Each row was made from one path, in order. Every step used is in the known rows, and no mark comes twice. Write each row's path.
(in the rows, 128 means zero)
Known rows
mefi-popa-vafi: [147 147 109 159 109 151  99 120 179 151 119 177 141 104 124 124 158 136]
vunafes-tisov-mefi-popa-vafi: [ 99 116 145 129 122 109 117 101 168 123  73 134  86  97  79  91 137 124]
popa-vafi-vunafes-tisov-mefi: [110  87 128 136 160 115  92 114 112 116  85 137  91 102 130  97 122 148]
lidi-gare-mefi: [124 120 176 116 165 107 135 171 110 154 145 126 133 142 137 108 104 136]
mefi-popa-vafi-vunafes: [135 135  87 197 115 181  78 143 130 122 122 193 168  74 149 160 160 127]
vafi-vunafes-tisov-mefi-gare: [119 106 150 115 167 118 139 135 100  90 137  66 127 132 120 105 130  94]
lidi-gare: [130 107 168 109 150 138 119 143 145 163 175 123 154 164 125  89 118 130]
popa-vafi-vunafes-tisov: [154 101 117 134 154 120  91 126 104 103 102 186 135  74 143 108 138 157]
vunafes-tisov-mefi-popa: [ 84 103 156 103 138 105 137 118 157 101  80 125 114 115  63  97 138  84]
vafi-popa-mefi-gare: [175 140 139 140 124 118 150 105 143 106 183  88 174 191 166 166 147 130]
mefi-tisov-vunafes: [140 139 104  67  90 152 133  83  75 130 172  95 120 127 129 104 109 107]
pafimu-popa-vafi-vunafes-tisov-mefi-gare: [141 125 127 158  79 165  97 109 100  81 118  49  83 117 128 102 102 112]
vafi-vunafes-tisov: [139  91 132 101 172 114 110 136  96  86 110 177 168  93 127 111 145 117]
popa-mefi: [131 100 126  95 172  93 132 106 166 147 138 154 148 172 146 136 151 114]
pafimu-popa-vafi: [180 134  97 139  76 163  74  99 156 149 118 143 108 136 137 100 123 147]
mefi-gare: [182 146 136 103 146 120 135 132 158 151 182  95 150 163 144 111 150 122]
tisov-vunafes: [134 112  99  82 111 132 131 114  94 140 157 120 134 176 134 121 148 136]
pafimu-popa-vafi-vunafes: [161 123  76 178  84 194  53 116 109 119 114 156 137 104 159 129 128 136]
vunafes-tisov-mefi-popa-gare: [ 63 134 162 105 125 100 183 151 158 135  99 132 105 144  70 130 105 122]

Write each row's path
[126 154 133 107 167  78 178 185 127 183 125 170 115 152 152 165 108 184]
popa-gare-mefi
[140 125 144 103 152 117 143 128 166 161 166  50 113 187 128  94 136 110]
tisov-mefi-gare
[133 113 173  79 153  87 155 110 148 123 140  50  95 161 100  73 128 111]
vunafes-tisov-mefi-gare
[105 127 119 162 112 151 105 114 181 163 100 128  96 123 111 117 141 129]
tisov-mefi-popa-vafi
[133 116 142 145 143 124 115 120 112 107 128  71  95 115 135 100 128 134]
popa-vafi-vunafes-tisov-mefi-gare
[132 190 116 120  56 132 194 132  24 124 163  97 113 131 153 192  64 180]
vafi-popa-gare-mefi-tisov-vunafes
[132 165 121 123 103 117 153 170 117 158 113 141 105 153 139 163  85 161]
pafimu-popa-gare-mefi
[146 165 136 147 129  87 174 175 106 151 132 164 143 158 156 193 102 208]
vafi-popa-gare-mefi
[131 130 126  86 152 114 137  79 147 137 149 123 131 117 146 117 118  84]
popa-mefi-tisov
[129 123 117 167 118 150  93 132 116  76  94 192 154  46 117 133 152 123]
mefi-popa-vafi-vunafes-tisov
[108 165 125 130 117 135 166 168 166 168 146 175 160 147 115 168 129 133]
mefi-popa-gare
[129 136 122 177 135 119  98 154  87  72  60 196 130  23 129 154 138 135]
gare-mefi-popa-vafi-vunafes-tisov
[ 63 145 134 136 119 129 170 163 175 178 125 129 121 165  99 155 114 128]
tisov-mefi-popa-gare
[157 131 134 104 156 103 150 114 165 141 184  89 150 182 157 136 153 104]
popa-mefi-gare
[ 92 120  97 202 114 180  83 138 135 138 100 142 126  90 132 147 146 118]
tisov-mefi-popa-vafi-vunafes
[ 69  92 136 142 143 141 121 143 110  76  80 139 142  85  86 126 139  73]
vafi-vunafes-tisov-mefi-popa
[131 137 108 105  65 146 144  56  61  89 169  82 142 148 153 161 114 116]
vafi-popa-mefi-tisov-vunafes
